What can hang from each mark
j_611: j_685
j_761: j_660
j_671: j_723
j_323: j_671 j_871
j_568: j_243
j_958: j_182 j_243
j_871: j_568 j_761
j_520: j_611
j_590: j_568 j_723
j_243: j_520 j_685
j_660: j_761
j_723: j_243 j_671

In the rows, zero is written as 128.
Known rows, with every way that one mark hangs from another
j_520{j_611}: [144 140 110 104 163 159 100 148 167 102 133 166 152 146 161  97 146 136
 145 131  85 136 105 104 155]
j_958{j_182 j_243{j_520 j_685}}: [137 154 172  94 176 134 102 128 155  95 125 144 180 156 144  74 160 158
 108  89 105 113 165 110 174]
j_723{j_243{j_520{j_611{j_685}}} j_671}: [134 162 108 101 230 142 101 116 137  92 135 153 132 158 133 104 150 146
 126 127  83 148 106 132 159]
j_671{j_723{j_243{j_520 j_685}}}: [133 170 124  84 216 144 106 130 150 101 132 153 143 140 105  83 145 155
 117 107  92 133 135 137 157]
j_323{j_671 j_871{j_568{j_243} j_761}}: [ 98 158  75  94 155 149  89 114 128  65 133 180 121 130 164 129 147 113
 157 142 112 151 127 155 109]
j_723{j_243 j_671}: [152 159 103 104 208 153  93 124 154  98 134 153 141 150 111 101 138 130
 153 128 105 149 106 124  97]
j_958{j_182 j_243{j_520}}: [158 149 173 100 178 138  90 120 167  94 134 153 166 160 139  67 160 138
 132 102 111 124 134 106 168]
j_590{j_568{j_243{j_520{j_611} j_685}} j_723}: [130  93 113  98 168 139  89 146 162  96 129 176 148 143 144  95 147 139
 120 148  74 137  99 141 206]
j_323{j_871{j_568 j_761{j_660}}}: [109 179 104  93 179 141  87 117 150  86 133 159 126 134 172 109 146 117
 123 148 111 137 166 148 159]
j_590{j_723{j_243 j_671}}: [147 119 101 104 223 164  90 139 151 104 133 159 143 146  94  95 135 121
 147 138 111 158  85 124 105]
j_323{j_671{j_723} j_871{j_568}}: [108 188  90  78 174 176  84 137 120  51 141 168 130 126 123 106 173 126
 144 135 126 182 133 152  81]
j_761{j_660}: [148 163 135  97 176 154 109 143 166 128 139 161 145 139 163  94 143 134
 135 136 120 132 135 108 148]
j_958{j_182 j_243{j_520{j_611} j_685}}: [134 146 179  92 174 133  93 139 150  89 123 156 180 158 157  76 163 151
 111  87  82 117 156 105 192]
j_568{j_243{j_685}}: [138 137 111 101 149 147 125 142 156 121 131 166 158 137 156 114 134 145
 156 120  96 114 134 116 151]
j_568{j_243}: [158 132 111 106 152 152 115 133 168 121 139 176 144 141 149 108 134 126
 176 132 102 123 104 113 147]
j_871{j_568}: [129 172 104 104 157 150  95 137 178  82 141 152 145 138 143  97 137 135
 146 133  96 143 137 128 147]
j_243{j_520 j_685}: [128 166 114  85 175 141 130 129 164 106 122 138 156 137 160  92 149 179
  88 115  99 113 142 124 188]
j_671{j_723{j_243{j_520{j_611}}}}: [147 161 131  89 219 144  87 129 157  96 137 172 131 146 108  80 148 133
 137 116  77 147 100 130 166]
j_958{j_243}: [151 142 139 100 161 149 101 128 155 102 132 167 165 153 140  89 146 129
 174 120 120 124 114 100 124]
j_568{j_243{j_520}}: [159 143 121  95 164 137 117 115 172 119 135 175 133 141 154 101 139 139
 147 129  98 120  98 123 189]
j_323{j_871{j_568}}: [135 178  97  95 157 161  98 127 156  66 137 148 142 138 151 105 163 131
 144 142 116 139 143 137 142]
j_671{j_723{j_243}}: [152 158 117 100 209 160  90 137 157 103 143 162 143 143  95  84 139 126
 160 122 102 148 113 125 114]
j_660{j_761}: [140 143  81 106 183 152  96 127 182  97 136 152 147 151 164  93 135 154
 129 143 114 131 111 126 156]
j_323{j_671{j_723} j_871{j_568 j_761}}: [ 84 175  73  83 185 164  77 123 121  55 134 172 121 126 133 110 156 119
 129 142 117 178 139 165  87]

Rows
[123  99 105  90 184 140  87 142 146  90 126 180 140 143 132 102 150 136
 111 152  74 160  94 152 180]	j_590{j_568{j_243{j_520{j_611} j_685}} j_723{j_671}}
[ 91 172  86  75 185 143  82 105 121  63 135 192 104 125 137 115 155 116
 133 138 104 169 124 174 131]	j_323{j_671{j_723} j_871{j_568{j_243{j_520}} j_761}}
[132 159 115  96 206 156 102 146 146 103 135 155 154 140 100  89 140 142
 142 111  96 138 140 129 119]	j_671{j_723{j_243{j_685}}}
[139 136 118 102 173 139 121 121 152 114 140 175 136 147 170 112 145 142
 147 131  81 123 107 119 206]	j_568{j_243{j_520{j_611{j_685}}}}
[133 101 109  99 168 140  97 138 166 100 133 165 149 141 135  93 144 145
 121 149  95 133 107 147 190]	j_590{j_568{j_243{j_520 j_685}} j_723}
[117 200 103  74 205 157  78 119 120  45 141 167 116 135 110  98 176 130
 139 124 117 171 122 164 111]	j_323{j_671{j_723{j_243{j_520}}} j_871{j_568}}
[ 88 164 133  88 179 103  93 124 154 108 128 189 121 132 186 118 121 128
 109 123  53 125 163 150 236]	j_871{j_568{j_243{j_520{j_611} j_685}} j_761{j_660}}
[146 129 108  94 234 150  96 126 155 104 128 156 132 145  99  87 141 134
 121 136 105 155  79 134 144]	j_590{j_723{j_243{j_520} j_671}}
[127 112  96 108 231 147  74 127 144  75 140 152 137 158 110  91 152 134
 119 159  88 168  88 153 159]	j_590{j_568 j_723{j_243{j_520{j_611{j_685}}} j_671}}
[108 161  91  88 181 160  98 122 122  97 130 166 129 132 180 115 159 127
 122 145 141 146 132 137 100]	j_323{j_671 j_871{j_761{j_660}}}
[153 170 110  94 220 139 100 108 156  95 130 151 130 151 116  93 146 143
 126 124  99 145  99 135 142]	j_723{j_243{j_520} j_671}
[132 158 122  96 230 150  97 127 141  98 144 160 135 149 115  87 148 140
 136 122  84 146 118 132 168]	j_671{j_723{j_243{j_520{j_611{j_685}}}}}
[152 103  98 120 195 156  71 142 177  85 143 151 152 153 104  79 139 122
 156 155 106 145  90 137 130]	j_590{j_568 j_723{j_243}}
[142  96 106  94 186 144  75 134 158  90 133 189 129 147 127  96 150 118
 130 164  80 171  66 150 175]	j_590{j_568{j_243{j_520{j_611}}} j_723{j_671}}
[147  93  92 108 175 157  78 139 158  96 138 177 140 143 112 101 140 111
 155 170 106 172  80 146 121]	j_590{j_568{j_243} j_723{j_671}}
[128  97  93 103 173 154  88 150 147  96 131 171 153 141 117 106 140 128
 137 159  98 161 108 147 126]	j_590{j_568{j_243{j_685}} j_723{j_671}}
[154 128 117 103 151 131  83 123 179  89 139 178 137 151 161  95 151 132
 147 150  74 135  94 138 196]	j_590{j_568{j_243{j_520{j_611}}}}
[128 107 100  91 185 141  94 134 152  95 127 169 142 141 122 100 147 141
 110 156  94 157 101 157 164]	j_590{j_568{j_243{j_520 j_685}} j_723{j_671}}
[133 106 103 116 215 146  79 132 159  80 145 150 145 159 122  84 148 137
 130 155  88 143  94 144 185]	j_590{j_568 j_723{j_243{j_520{j_611{j_685}}}}}
[152 115 107 108 203 142  74 127 181  84 140 150 142 153 108  72 144 133
 130 152 102 141  86 146 169]	j_590{j_568 j_723{j_243{j_520}}}
[ 91 174 105  78 187 149  76 125 110  81 141 202 108 122 146 123 151  98
 151 142 115 174 146 167 107]	j_323{j_671{j_723} j_871{j_568{j_243} j_761{j_660}}}
[127 153 112 100 188 148 121 124 154 102 136 150 145 149 171  98 152 160
 111 133  90 129 120 117 203]	j_243{j_520{j_611{j_685}}}
[ 99 188 104  65 171 154 101 130 109  59 133 181 123 123 133 115 174 139
 131 120 110 164 142 165 129]	j_323{j_671{j_723} j_871{j_568{j_243{j_520 j_685}}}}
[ 93 160  78  85 176 155  79 119 117  64 138 192 114 125 133 121 151 106
 159 139 108 174 130 166  97]	j_323{j_671{j_723} j_871{j_568{j_243} j_761}}
[131  88 106 110 180 146  92 135 156  95 144 174 140 149 145  98 147 130
 140 165  87 146  89 143 202]	j_590{j_568{j_243{j_520{j_611{j_685}}}} j_723}
[147 145 154  86 172 135  97 120 154  96 125 179 152 156 157  84 157 137
 144 115  92 124  99 103 183]	j_958{j_243{j_520{j_611}}}
[146 121  98 102 221 145  71 123 164  78 135 152 133 152  97  79 147 131
 119 156 102 165  79 157 142]	j_590{j_568 j_723{j_243{j_520} j_671}}
[129 166 117  86 217 133 102 126 140  90 121 153 142 151 134 102 150 156
 104 109  70 139 118 133 165]	j_723{j_243{j_520{j_611} j_685} j_671}
[136 132 115  97 148 129  96 131 166  88 133 170 147 147 167 100 151 148
 127 138  69 125 120 141 203]	j_590{j_568{j_243{j_520{j_611} j_685}}}
[148  89 114 102 171 143  78 136 174  95 138 185 136 147 140  89 146 122
 139 159  79 147  72 140 201]	j_590{j_568{j_243{j_520{j_611}}} j_723}
[130 110 113 103 201 137  78 146 164  80 131 153 152 152 124  81 149 146
 111 137  76 135 105 143 189]	j_590{j_568 j_723{j_243{j_520{j_611} j_685}}}
[114 175 108  70 207 161  94 135 101  65 128 168 135 138 130 102 184 147
 120 112 105 155 120 145 117]	j_323{j_671{j_723{j_243{j_520{j_611} j_685}}} j_871}
